What can hang from each mark
dovu: pema velim
mudum: gole kevi menot
luku: dovu velim
menot: gole mudum
velim: kevi luku mudum pema
kevi: mudum velim
pema: dovu luku velim

Every row comes from one small tree of marks. Brackets hold a mark, then the marks that hang from it, in alphabetical order. Every link used is in the known rows. Which tree was each row made from?
Known rows
(luku velim): [  1  -1  -1  12   7 -20 -16   0  26  11 -18   3   8   5   7 -12  -5   9
   3  -1 -15   1  -3 -15  17  12  10   3  -8   5  13   8  12 -14  -6]
(dovu (velim kevi (mudum gole) pema)): [  6  15  23   3  35  -6 -17   0  -4 -25 -18   3  17  12  21 -14  24  10
   7 -21 -11   7 -20 -32  -3   9   3  15 -13   5   9  16  23 -30 -17]
(menot (mudum gole (kevi velim))): [ -7   6  26   6 -24 -40  12  23  12  -7  -6   7  -1 -22  17  -8 -23   2
   4   2  14  34  -7 -26  29  17   2  -8 -19   0  16  14  23  19 -22]
(pema dovu velim): [ -3   9   1  42 -21 -24  -5  -4  18  11  12  16   4 -21  17   5  11  12
   2   5 -19  19  12 -34   1   7   3  25 -14  11  11 -13   2  -4  -5]
(kevi (mudum gole)): [  9  23   3  -2  -9 -15   3  14 -13   2   8   0  -2 -21  22   5  -8   9
  14   2  -8   9 -14  -9   3  24   3  26   6  18  31  19  18   3 -22]
(menot gole mudum): [-11  21   9   9 -14 -21 -10  28  20  22  -7  13   5  -3   4  -8  -2  10
 -18   8  -1  14  -9 -23  16 -10  24  -2 -17  18  15   9  13  20 -12]
(dovu pema): [ -1  -3  10   8   2 -19  -6  -4   5  -4   1   6   9  -6  13   6  -4 -12
  13  -6  -5  14  -8 -20  15  15  -3   0  -6   7   4  22  11  -1 -10]
(menot gole (mudum (kevi (velim pema)))): [-14  11  33   4  -4 -52  -6  12  28   3 -27  14  28  -4   3 -22 -17   9
 -19   1   3  38  -2 -50  36   1   8 -35 -36  14  21  12  13  15 -14]
(dovu (velim kevi (mudum gole))): [  7  17  13   7  23   1  -5   6   0 -22 -19   1  -1  -1  27   0  25   2
  10  -4 -12   3 -19 -21  -9   8  18  21   0   2   9  17  30 -23 -21]
(dovu (pema velim)): [ -4  -9  10  27 -11 -18  -3 -21   5  -5   6  17   5 -12  19   1  -2  -1
   2 -12  -5  21   2 -32   0  13   0  -1  -9  14  10   9  18   0 -15]
(luku dovu velim): [ -8   2   2  20  11 -29  -8  -4  37  28 -22  -2  10  13  -4 -23  -8   7
  11   2 -15   4 -10 -14  35  16   2   0 -11  -2  13   9  14 -21  -9]
(mudum gole (kevi (velim luku)) menot): [  3  19  20  17  -3 -41   2  10   9  -5 -20  -4  -1 -24  12 -14 -23  -7
  20   2   1  30 -21 -20  11  19 -13 -17  10  14   4  19  17  13 -21]
(luku (dovu pema) velim): [ -8 -16   8  13  14 -35 -11 -12  35  12 -18   6  15  13   1 -19 -12  -8
  17  -7  -5   8  -4 -21  35  20  -1  -9 -11   8  18  24  17 -17 -14]
(luku (dovu (velim kevi mudum))): [-13  16   8  21  27  -9  -3 -19  27  -6 -29  -3  14   7   5  -4  24  -2
   8   7 -19  -1 -19 -18  13   4  11  11 -10  -7  12  16  19 -33 -10]
(velim kevi (mudum gole)): [  2  14  13   9  20   1  -9  18   0  -5 -14  13   4 -16  22   6  25  -5
   7  -3 -13   5 -27 -10 -14   6  11  36   5   6   6  16  10  -8 -17]
(menot (mudum kevi)): [-18   8  13   5 -28 -35   1  11  26   0  -1   8   7  -9  11   5  -7   1
   4   0 -17  26  -3 -14  29   2  -8   1 -26  -6  10  13  14  11 -11]
(pema dovu luku (velim kevi)): [-17  16  -9  51 -12 -23 -14   9  21  -2   2  33  -8 -34   4   7  37  -2
   8   5 -27  13  23 -34 -11  -7  -6  45 -22   8  21   6   6   0  -8]
(mudum gole): [ 12  16  10   9  -5 -11  -4  18  -6   9   1   0  -2 -14  17  -5  -2   5
  16   1  -1  15 -15  -7   6  12   1  20  -2  11   3   5  16   5 -19]
(kevi (mudum menot)): [  1  22   0  12  -2 -19  -3   7   1   7   1 -15  15 -13  19  14  -4  11
  13   3 -28   5 -17 -18  -4  22  14   8  11  24  40  26  -1  -5 -10]
(mudum gole (kevi velim) menot): [ 10   7  27  17   3 -36   5  16   2   1 -21 -19   4 -24  27   3 -17   2
  24   5  -7  34 -15 -26   8  15   4 -11   4  12  15  15   8   3 -27]
(dovu velim): [  4  15   5  13   2 -13  -2  -9   9  -8  -5  -9   3   3  15   2  -1   9
  12   5 -11   8  -1 -17  19   5   5  -8 -12  -2   4   2  26 -16  -8]
(kevi mudum (velim pema)): [ -3  22  20   1   6 -31   5  -6   3  -5  -7  -5  25 -11   0  -8 -23   8
  -7  -2   4  15 -12 -44  19  38   2 -13 -11  14  44  15   1 -10  -7]
(pema luku velim): [ -5  10  -3  36 -13 -17  -9   0  12   9   6  18  -3 -23   7   3  10   7
   2   3 -14  14   8 -21   3   3  -5  22 -19  10  19  -4   7   2  -4]
(pema (dovu velim) luku): [  3  22 -10  28  -9 -24 -23   8  13 -10   9   9  -2 -12   7   7  19  -2
  19  16 -22   2  23 -23  23  -2  -7  20 -29  -1  18   6  12 -10  -2]
(menot (mudum gole)): [ -3  16  13   5 -25 -19   5  30   0   5  12  13  -7  -9  14  -4  -4  10
   6  -4  10  14 -12 -12  13  11  12  21  -8  11  11  12  19  20 -20]
(pema (dovu (velim mudum))): [ 13  19  -1  26  10 -10 -21  -8  19 -10   0   2  12   0  25   7  22  -1
   1  10 -29   0   1 -20  14  13  11  13 -19  -3  10   1   8 -29   4]
(pema luku): [  0  13  -2  15  -5 -20 -15  11  11  11  -1   7   1 -21  -2  10   7  -8
  12  13 -14   2   0 -10  16   1  -6  23 -14   5  12   9   3   2   0]
(dovu pema (velim luku)): [ -5  15   4  -1   1 -25 -12 -24   7 -24  -5   9   4   3   4 -13  -8 -14
  19 -10   0  10  -2 -21  24  12 -12 -21  -5   4  -2  26  41  -5  -7]
(luku (dovu (velim kevi))): [-19  17  11  17  13 -18   5 -11  20  -3 -26  -5   3   8  -2  -7  12   4
  18   6 -11   7 -10 -23  21  -2   1   0 -10  -4   8  16  31 -23 -16]
(mudum gole kevi menot): [ 11   5  18  14  -2 -26  -6  20  -2   7 -11 -13   7 -13  30   5  -2   5
  33  -1 -22  28 -18 -11   3   3  -8   7   1  11   7  15  11   4 -23]
(luku (velim kevi (pema dovu))): [ -9   5   8  17  18 -31 -32  10  35  -5 -26  18  21  11  -3 -24  21   6
   6 -15 -24   8   8 -42   7  11  -3  22 -22   6  15  17   2 -28  -8]
(mudum gole (kevi (velim (luku dovu)))): [ -9  22  23  12  -4 -45  11  -5  22   6 -23   4  -4 -18  -5 -23 -29 -12
  23  12  16  30 -19 -10  46  20 -29 -15  -3  -2   1   8  31   8 -18]

Which tree is each row?
[  9  10  14  25  25 -24 -30  10  21  16 -31  -5  31  -6  32  10  10   2
   1  10 -45  18 -23 -16   0  -9  16  -7  -6  15  14  15  -4  -4  -9] -> (velim (mudum kevi (menot gole)))
[-16   9  25  14 -13 -53  -6  15  30 -11  -7  13  18 -14  -9 -11 -13  -7
   0  -5   3  32   8 -41  43  11 -19 -13 -48   2  27  16   3   9  -6] -> (menot (mudum (kevi (velim (pema luku)))))
[ -1   4   5  21  34 -22 -35   4  39  -7 -28  21  32  11   8 -18  31  -4
  -6 -19 -34  -1  -2 -41   2  15   8  29 -25   6  16  16  -5 -40  -2] -> (luku (velim kevi mudum (pema dovu)))
[  3   3   2  11   3 -24 -17  -9   2 -21   3   9   5  -6  10   3   5 -15
  23  -2  -7   9  13 -25  23   3 -11  -4 -19   7  21  29  30  -8 -11] -> (dovu (pema luku) velim)
[ 16  -5   5  15  17 -26 -30  13  27   4 -16  16   4  -8  22  -8  12  -6
  12   1 -31   9   0  -5  20   7  -9  24 -23   0  23  15  12 -14 -12] -> (pema (luku (velim (mudum gole kevi))))
[  2  27   9  19  10 -31   2  13   8  15 -22 -11  16 -23  15  -2 -14  13
 -11  19 -11  11 -13 -44  -3  17  37 -20  12  36  50  28   1   1 -20] -> (kevi (mudum (menot gole)) velim)
[ -1  29   9   3   7 -25 -20 -20   7 -18 -13   2  18  19 -10 -27 -10   2
  10 -13   0  15  -5 -20  26  12 -21 -19 -20   1  -2   6  28 -11   6] -> (dovu (velim luku pema))
[ -8  12   8   4   9 -24   4 -10  -1 -33  -9  -8  11  -4  25   8  11  -2
  18 -11 -25   2  -4 -45 -10  15  16  -6  11  23  49  53  30 -20 -26] -> (dovu pema (velim (kevi (mudum menot))))
[  1  24   6  16  18  -8 -20  19   5 -11 -20   9   4 -14  10  -4  19  -7
  17  -9 -14   2 -34  -6 -26  10   6  28  20  21   3  26   6  -5 -16] -> (velim kevi luku (mudum gole menot))
[ -4  -5  -1  26  22 -35 -24  -8  52  16 -27   4  18   1   2  -8   8 -10
  16  10 -36   3  -5  -6  47   6 -19  11 -31  -9  24  15   3 -22   0] -> (pema (luku dovu (velim (mudum kevi))))
[ -4  10  11  23  24  -7 -14  14  18  -2 -19  -3  14  -8  17  14  29  -2
   6   0 -33  -3 -28 -21 -22   6  23  19   6  13  15  24 -11 -22  -9] -> (velim kevi (mudum menot))
[ -1  10  24  25  11 -41 -12  12  22  14 -36 -11  21 -19  19   0 -15   6
   1  19 -18  31  -9 -36  11  -2  16 -31  -3  16  18  14   4   4 -22] -> (mudum (kevi velim) (menot gole))
[ -6  -9  19  16  34 -38 -23 -18  46  10 -35  -3  40  25   5 -24  -1   1
   8 -11 -31  16 -16 -19  44  17 -15  -7 -34  -8  18   9   4 -35  -1] -> (luku dovu (velim (mudum kevi) pema))
[ -9  40   3   1   0 -23  -1  19  -4 -10 -12   7  -4 -25   9  -5   5   1
  21  -6 -14   8 -23 -14 -22  16  -3  21  27  32  29  42  21   6 -23] -> (velim (kevi (mudum gole menot)) luku)
[ -1  27   6   6   4 -17   8  26 -13  -6  -8  -5   2 -21  23  10   9  12
  22  -7 -22   6 -20 -21 -25  15  14  26  23  30  41  36  12  -2 -34] -> (velim (kevi (mudum gole menot)))
[ -4  -1   0  25  27 -19 -15  -9  45  24 -26   3  19  13   4 -15   1   2
   2   3 -19  -4 -19  -9  31  18  13   9  -9  -1  18   7   1 -29  -1] -> (luku dovu (velim mudum))
[ 16  -2  11  19  27 -15 -17 -16   4 -24  -5 -14  23   8  32   8  11  -7
  13 -11 -23   2 -14 -27   2  17  20 -10  -3  12  20  33   8 -29  -9] -> (dovu pema (velim (mudum menot)))
[  0   4   8  24  45 -15 -36  20  38  15 -47   5  24   6  21 -13  27   6
 -11   1 -33  -5 -18 -34 -21  -6  43   3   6  28  25  28   2 -26 -19] -> (luku (velim kevi (mudum (menot gole))))
[ 13  26   8   9   8  -5 -18   8   5   1  -3  13   0 -11  11 -11   4  -7
   4  -4  -3   2 -31   2   5  19  -4  24   5  10  -7   8  11   4  -4] -> (velim luku (mudum gole))
[-10   1  12   5  11 -20  -3 -13   6 -30 -12   9   5   2  13   1  15 -11
  14  -8 -11  11  -2 -35   6   0   3  -6  -6   0   9  37  38 -16 -21] -> (dovu pema (velim kevi))
[  4 -13  -1  19  27 -23 -34  -2  32  -4  -7  24  15  -2  11  -5  12 -19
   4  -8 -21  -7   2 -18  17  18   6  12 -21   9  31  30   3 -19  -4] -> (dovu (pema (luku (velim mudum))))
[  1  -6  16  16  35 -24 -23 -14  39  18 -27  -1  38  28  -6 -29   0   4
   1 -11 -16   0 -16 -21  32  25  -1   0 -24   2  17   4  -3 -36   2] -> (luku dovu (velim mudum pema))
[-19  29  16   9  31 -23 -21 -12  29  -1 -31  16  28  10 -23 -24  12 -18
   5 -10 -10   3 -32 -18  15   8 -23  11 -13   3   1  17   9 -16   1] -> (velim kevi (luku dovu) mudum pema)
[  7  11  18  29  19 -24 -18  -2  23  -4  -8   8  30 -10   6  -8   6  -7
 -11   0  -9   7  -4 -45  19  30   9   7 -21   7  16   1 -21 -21   7] -> (kevi (velim mudum (pema dovu)))
[ -8  -1   4  13  34  -8 -17   1  37   0 -31  14  15   3  13  -9  25  -2
  -6  -6 -25  -6 -16 -21  -3  13  20  19  -7   6  16  19   9 -30  -5] -> (luku (velim kevi mudum))
[ -4  34  -7  19 -15 -25 -16  -8  20 -15   3  10   1  -5   2 -10   6  -6
  11   5 -16   6   8 -14  23  10 -14   2 -12  -1  -4   6  26  -7   2] -> (pema (dovu (velim luku)))
[ -3  23  11  13  19 -23 -24 -16  26   9 -18   7  29  13 -18 -23  -4 -11
   7  -8  -4   4 -31  -8  31  20 -21   2 -19   4  -1   5  -2 -13  12] -> (velim (luku dovu) mudum pema)
[-17  11  17   8 -16 -40 -12  23  28  14 -17  13  13  -7  14  -3  -6   6
 -11  10 -18  29  -6 -18  25 -14   6  -9 -27   7  14  14  23  25 -17] -> (menot gole (mudum kevi))
[-21  42   2  -2  -5 -26   7   7   8  -2 -16  14  -7 -18  -7 -16  -4  -5
  20   1   0   9 -27  -4  10  19 -16  25  15  17  26  33  35   6 -23] -> (velim (kevi (mudum gole)) (luku dovu))
[-13  27  13   6  27 -18 -29  -4  22 -11 -21  20  26   3 -12 -16  17 -13
  -1 -19 -14   2 -27 -22  -2  14 -14   9  -9   8  -2  17   5 -18   8] -> (velim kevi luku mudum pema)
[ 14  12  11   1  14 -12 -18 -16  -1 -31  -1  17   2   3  21 -16   2 -16
  15 -15   4   4 -14 -12  11  21  -3  -2   4  11   3  28  35  -5 -14] -> (dovu pema (velim luku (mudum gole)))
[  5  28   5  15   5 -21 -13  15   3  20 -12 -10  19 -12  20   4  -3  17
  -2  12 -24  10 -11 -24  -8   5  27  -1  13  37  43  25   5   7 -20] -> (kevi (mudum (menot gole)))
[  4  -1   5  48   6 -24 -18  -5  23   4  -5   3  17 -25  27  16  21   1
  12  -1 -47  19  -3 -22  -8   2  -4  16 -17  11  25   9  -5 -10  -2] -> (pema luku (velim (mudum kevi menot)))
[ -8  30  19   5  24 -27 -15  18   3   4 -28   1  34  -1   6  -6  13  13
  -2  -6 -27  11 -16 -44 -20   1  17   0   4  38  45  35   4  -8 -20] -> (velim (kevi (mudum (menot gole))) pema)
[ -6  -3  14  15  21 -35 -18  -8  34  21 -27  -2  28  27 -13 -32 -11  10
  10  -8  -4  11  -8 -22  35  16  -8  -7 -22   5  15   5   6 -26  -3] -> (luku dovu (velim pema))
[ -4  -2   3  38  -2 -23 -14 -12  25  -1  -4  17  11 -24  20  12  20  -4
   2   3 -39  18   3 -16  10   0 -13  21 -30  -1  19  -1   3  -6  -1] -> (pema luku (velim (mudum kevi)))
[  0  11  16  19   9 -36 -22  16  16  23 -25 -10  24  -8  24   7  -1   3
  12  14 -36  25 -15 -20   3 -14   6 -12  -2  16  13  16   4   6 -16] -> (mudum kevi (menot gole))
[ -1  24   7  16  11 -16  -6  -9  26  -5 -18   5   6 -19  -2 -11  -8 -18
 -12  11   3   1 -24 -16  16  28   6  -8   2   5   3  10   4  -6   6] -> (kevi (velim luku mudum))
[ 23  10  31  19  31 -16 -12  15  -5  -1 -14 -12  27  -6  19  -9  -5   6
   1 -14   6  14 -31 -40  -5  33  18   3  -2  23  22   6 -17 -17 -13] -> (kevi (velim (mudum gole menot) pema))
[  4  -9   6  36   7 -12 -17 -15  12  -7   9  28   8 -18  17  11  17 -13
  -2 -11 -16  11   2 -27  -2  15   1  19 -19  16  27  16   3  -6  -2] -> (dovu (pema luku (velim mudum)))
